Each row was made from one small tree. The marks that hang from a mark follow it in brackets, in the order of their numbers. Every link used is in the known rows. Write each row's tree.
Known rows
K_668[K_839]: [  5  -7  23   5  17  12   7 -30   1  -4  24   6 -13   0   6 -19  -5  -8
 -12 -21  -8   2 -12  -3 -21 -16]
K_78[K_501[K_824[K_343 K_668] K_839]]: [ 16  -4   4 -23  16   4  18 -25  20  18  37   6   4  -6  12  -6 -35 -10
  -6 -21 -19   6   0   3 -18 -20]
K_260[K_481[K_337]]: [ -7 -15   5  10  29  11  17 -36  14 -12  26   1 -10   5   5 -16 -14 -22
  -5 -12  -3   9 -11  -3  -3 -12]
K_839[K_501[K_78 K_824]]: [  8  -8  15   3   0   3  17 -29   8   6  53  26 -22   2  24 -11 -15  -9
   7 -11 -17   6  -8   9 -33   8]
K_668[K_824[K_343]]: [  8  -3   2  -3  18  15   5 -20  -3   6  26  10  -7 -14  14  -5 -11 -10
 -15 -16  -4   4  -8   5 -17 -17]
K_260[K_824[K_343 K_668]]: [ 24 -18  -7 -17  18  15  14 -21   9  11  38  -1  -8  -4   9   0 -28 -15
 -15 -25  -7  12  -2  -3 -13 -24]
K_839[K_501]: [  6 -15   3  -5  12  11   2 -28   5   3  35  12 -16  -2  15 -16  -7  -1
  -4  -2 -13   5 -10  12 -26  -2]
K_78[K_501[K_824[K_668[K_28]] K_839]]: [ 11  -6   2 -15  28  12  17 -19  14   3  35  15  -7 -11   2 -10 -32  -3
  -5 -24 -16  -9   2  -1 -27 -17]
K_824[K_343 K_668[K_839]]: [ 20  -5  14  -6  22  10  10 -25  -5   2  18   5 -10  -6   9  -9 -27  -9
 -22 -28 -14   6  -3  -4 -19 -29]
K_481[K_337]: [ -2 -15   8  -2  16  14   9 -33   8 -12  25   5 -17   2   1 -12  -7 -12
  -9 -13 -11  -3 -12   1 -10  -8]
K_481[K_260[K_824] K_337]: [  1 -23  10 -20  21  23  16 -24  17 -11  47 -13 -15   3  -1  -7 -22 -30
 -17 -20  -4   3  -5  -6  -8  -7]
K_337[K_481[K_260[K_824[K_668[K_28]]]]]: [  6 -15   0 -26  50  25  10 -14  10  -8  32  -5 -13  -5  -1 -11 -28 -25
 -24 -29   0  10   3  -9 -23 -37]
K_260[K_824]: [  9 -20   4  -6  12  18  12 -26  16   5  42   0 -10   1   6  -9  -6 -13
  -5 -17  -2   8 -11  -2 -16 -10]
K_481[K_260[K_824[K_668[K_839]]]]: [ 16 -17  17 -19  25  26  19 -19   7  -1  48  -9  -9  -1   1  -9 -32 -25
 -25 -32  -7   6   0 -12 -18 -23]
K_501[K_78 K_824[K_343 K_668] K_839]: [ 16   2  15  -2   5  -6  23 -34  11   8  43  16  -6   5  23   4 -36 -20
  -1 -27 -14   8  -2   0 -20 -22]
K_501[K_78 K_824 K_839]: [  1   1  26   9  -1  -3  21 -40  18   2  48  17 -10  11  20  -6 -14 -18
   9 -20  -9   4 -11   0 -23  -8]
K_501[K_78 K_839]: [ -4  -1  18  11  -1  -4  12 -47  12  -2  43  15 -11  15  17  -7  -9 -17
   4 -16  -8   1 -10   5 -22 -14]
K_337[K_481[K_260[K_824[K_343 K_668]]]]: [ 11 -13   1 -34  38  16  11 -20  16   7  33 -14  -4  -1   7  -7 -31 -32
 -26 -27  -4  26   0  -4 -14 -41]
K_824[K_343 K_668]: [ 17  -6  -1 -13  17  10   9 -25   3   5  16   6 -10  -6   9  -6 -22  -6
 -15 -18 -13   8  -2   2 -16 -25]
K_78[K_501[K_824[K_343] K_839]]: [  8  -2  12 -18  12  -1  13 -27  23  17  36   5   3  -3  14 -10 -21 -11
   0 -16 -13   9  -6   4 -19 -11]
K_343[K_824]: [  8 -16  14   5   0  11  15 -25  12   4  27   1  -9   0   4 -13  -8  -9
  -2 -19  -2   8  -6   0 -12  -2]
K_343[K_824[K_668[K_28 K_839[K_501]]]]: [ 24 -21  10   6  24  14  11 -11 -12  -5  37  11 -20 -15   7 -11 -39  -2
 -15 -29 -11  -4   7   0 -28  -6]
K_691[K_28]: [  4  -5  14   0  20   2   5 -25   0  -8  22  16 -16  -7   3 -11  -3  -5
  -9  -7  -9  -4 -10  10 -20  -8]
K_668[K_28 K_824]: [  2  -5   2   5  30  23   4 -13  -8  -9  24  19 -17 -19   5  -9  -8  -4
 -14 -19  -1 -12  -5   1 -25 -13]
K_481[K_260 K_337]: [ -6 -11  15 -17  19  18  11 -27  10 -16  27  -4 -18   3  -1 -12 -14 -22
 -17 -13  -9  -1  -5  -3 -11  -9]
K_668[K_28 K_839]: [  5  -5  21   6  31  14   4 -19  -8 -14  16  12 -22  -8   3 -17 -11  -4
 -14 -26  -5  -8  -5  -7 -28 -16]

Which tree is each row?
[ 14  -5  13  -3   2  -4  14 -26   5  10  46  24 -19  -1  29  -5 -24 -12
   3 -14 -16  11  -4   9 -31   4] | K_839[K_501[K_78 K_824[K_343]]]
[ 12 -27   5   9  40  21  27 -30  10  -8  51  -7  -7   2   2  -9 -40 -32
 -17 -33  -4   9  -7 -12  -1 -23] | K_260[K_481[K_337] K_824[K_668[K_839]]]
[ 23  -6   4  -7   5   0  18 -24   2  12  48  25 -18  -4  26  -1 -37 -10
  -3 -18 -22  10   1   9 -30  -6] | K_839[K_501[K_78 K_824[K_343 K_668]]]
[ 24 -25  -1  -6  37  22   8 -12  -8  -3  53  10 -22 -13   8  -8 -38  -6
 -18 -28 -11  -4   2  -2 -32 -13] | K_260[K_824[K_668[K_28 K_839[K_501]]]]
[ 24 -12   6 -10  23   8   4 -22  -9   5  34   9 -14  -8  17  -9 -34  -5
 -20 -19 -19   7  -1   6 -26 -19] | K_824[K_343 K_668[K_839[K_501]]]
[  9 -23  -1 -24  39  29  17 -12   4 -19  41  -5 -23  -8  -7  -1 -41 -25
 -25 -29  -6  -9   7 -11 -14 -17] | K_481[K_260[K_824[K_668[K_28]]] K_337]
[ 10  -1  17   4   3   1  26 -38  14   4  49  18  -9   8  17  -1 -28 -17
   3 -24 -15   2  -5  -1 -21 -17] | K_501[K_78 K_824[K_668] K_839]
[ 20  -5  -1 -26  16  12  18 -17  14  18  27  11  -4 -11   6 -11 -28  -5
  -9 -21 -21   7   1   3 -20 -14] | K_78[K_501[K_824[K_343 K_668]]]
[  6  -7  22  12   4   3   7 -37  -5  -2  52  22 -22   6  20 -15 -15 -10
  -4 -16 -16   1  -8   9 -34  -2] | K_668[K_839[K_501[K_78]]]
[  9 -24   1 -26  25  28  20 -22  13  -9  49 -11 -15   0  -3  -2 -34 -29
 -23 -24  -9   1   0  -7  -7 -16] | K_481[K_260[K_824[K_668]] K_337]
[ 15 -22   0 -32  27  20  18 -18  11  -5  42 -13 -12  -2   2   3 -43 -32
 -27 -27  -9   7   4  -7  -5 -21] | K_481[K_260[K_824[K_343 K_668]] K_337]
[  0 -27   0   7  30  16  21 -32  21  -7  46  -7  -8   5   5 -10 -21 -30
  -5 -19   3  13 -12  -6   0 -10] | K_260[K_481[K_337] K_824]
[ -3 -14  11 -23  33  19   9 -25  23   1  38 -12  -6   6   4 -16  -9 -30
 -15 -20   1  22 -10  -4 -17 -27] | K_337[K_481[K_260[K_824]]]
[ 22  -4  14 -19  22  12  19 -17   6  15  30   9  -5 -12   6 -14 -33  -8
 -15 -31 -22   5   0  -2 -23 -18] | K_78[K_501[K_824[K_343 K_668[K_839]]]]
[ 25 -12  -4 -17  32   9  11  -5  -4   3  26  19 -21 -20  18  -4 -40   1
 -10 -19 -16   2   6   3 -31 -10] | K_839[K_501[K_824[K_343 K_668[K_28]]]]
[ 14  -7  -1 -18  28  20  18 -10   8   3  25  19 -15 -16  -3 -15 -25   2
  -7 -24 -17  -9   4  -1 -29 -10] | K_78[K_501[K_824[K_668[K_28]]]]
[ 17  -6  16 -13  20  19  22 -21  10  11  37  12  -7  -9   0 -19 -25  -5
 -11 -28 -22  -1  -4  -2 -24 -13] | K_78[K_501[K_824[K_668[K_839]]]]
[  2  -6  15 -12  11   6  16 -30  26  12  42   8   1   0   8 -15 -13  -9
   4 -14 -14   3 -10   3 -20  -7] | K_78[K_501[K_824 K_839]]
[  3 -12  10 -30  34  11   6 -21  20   5  32 -16  -4   3  10 -11 -18 -33
 -20 -22   2  28  -6  -4 -15 -31] | K_337[K_481[K_260[K_824[K_343]]]]
[ 20 -15  16   9  23  16  16 -13  -8  -8  22   6 -16 -12  -1 -11 -32  -6
 -17 -38  -4  -6   6 -10 -21 -15] | K_343[K_824[K_668[K_28 K_839]]]
[ 10   1  14   6  17   2  23 -28   5  -7  42  25 -17   0  14  -1 -33 -13
   1 -29 -11  -8   2  -5 -29 -19] | K_501[K_78 K_824[K_668[K_28]] K_839]
[ 10   0  13   5  38  16   1 -10 -19  -8  20  15 -16 -22  10  -7 -21  -9
 -23 -32  -2  -7  -2  -3 -26 -21] | K_668[K_28 K_824[K_343] K_839]
[  6 -21   8 -27  23  16  13 -19  14  -6  41 -15 -14   1   5  -1 -30 -33
 -21 -22  -3   9  -1  -6  -7 -11] | K_481[K_260[K_824[K_343]] K_337]
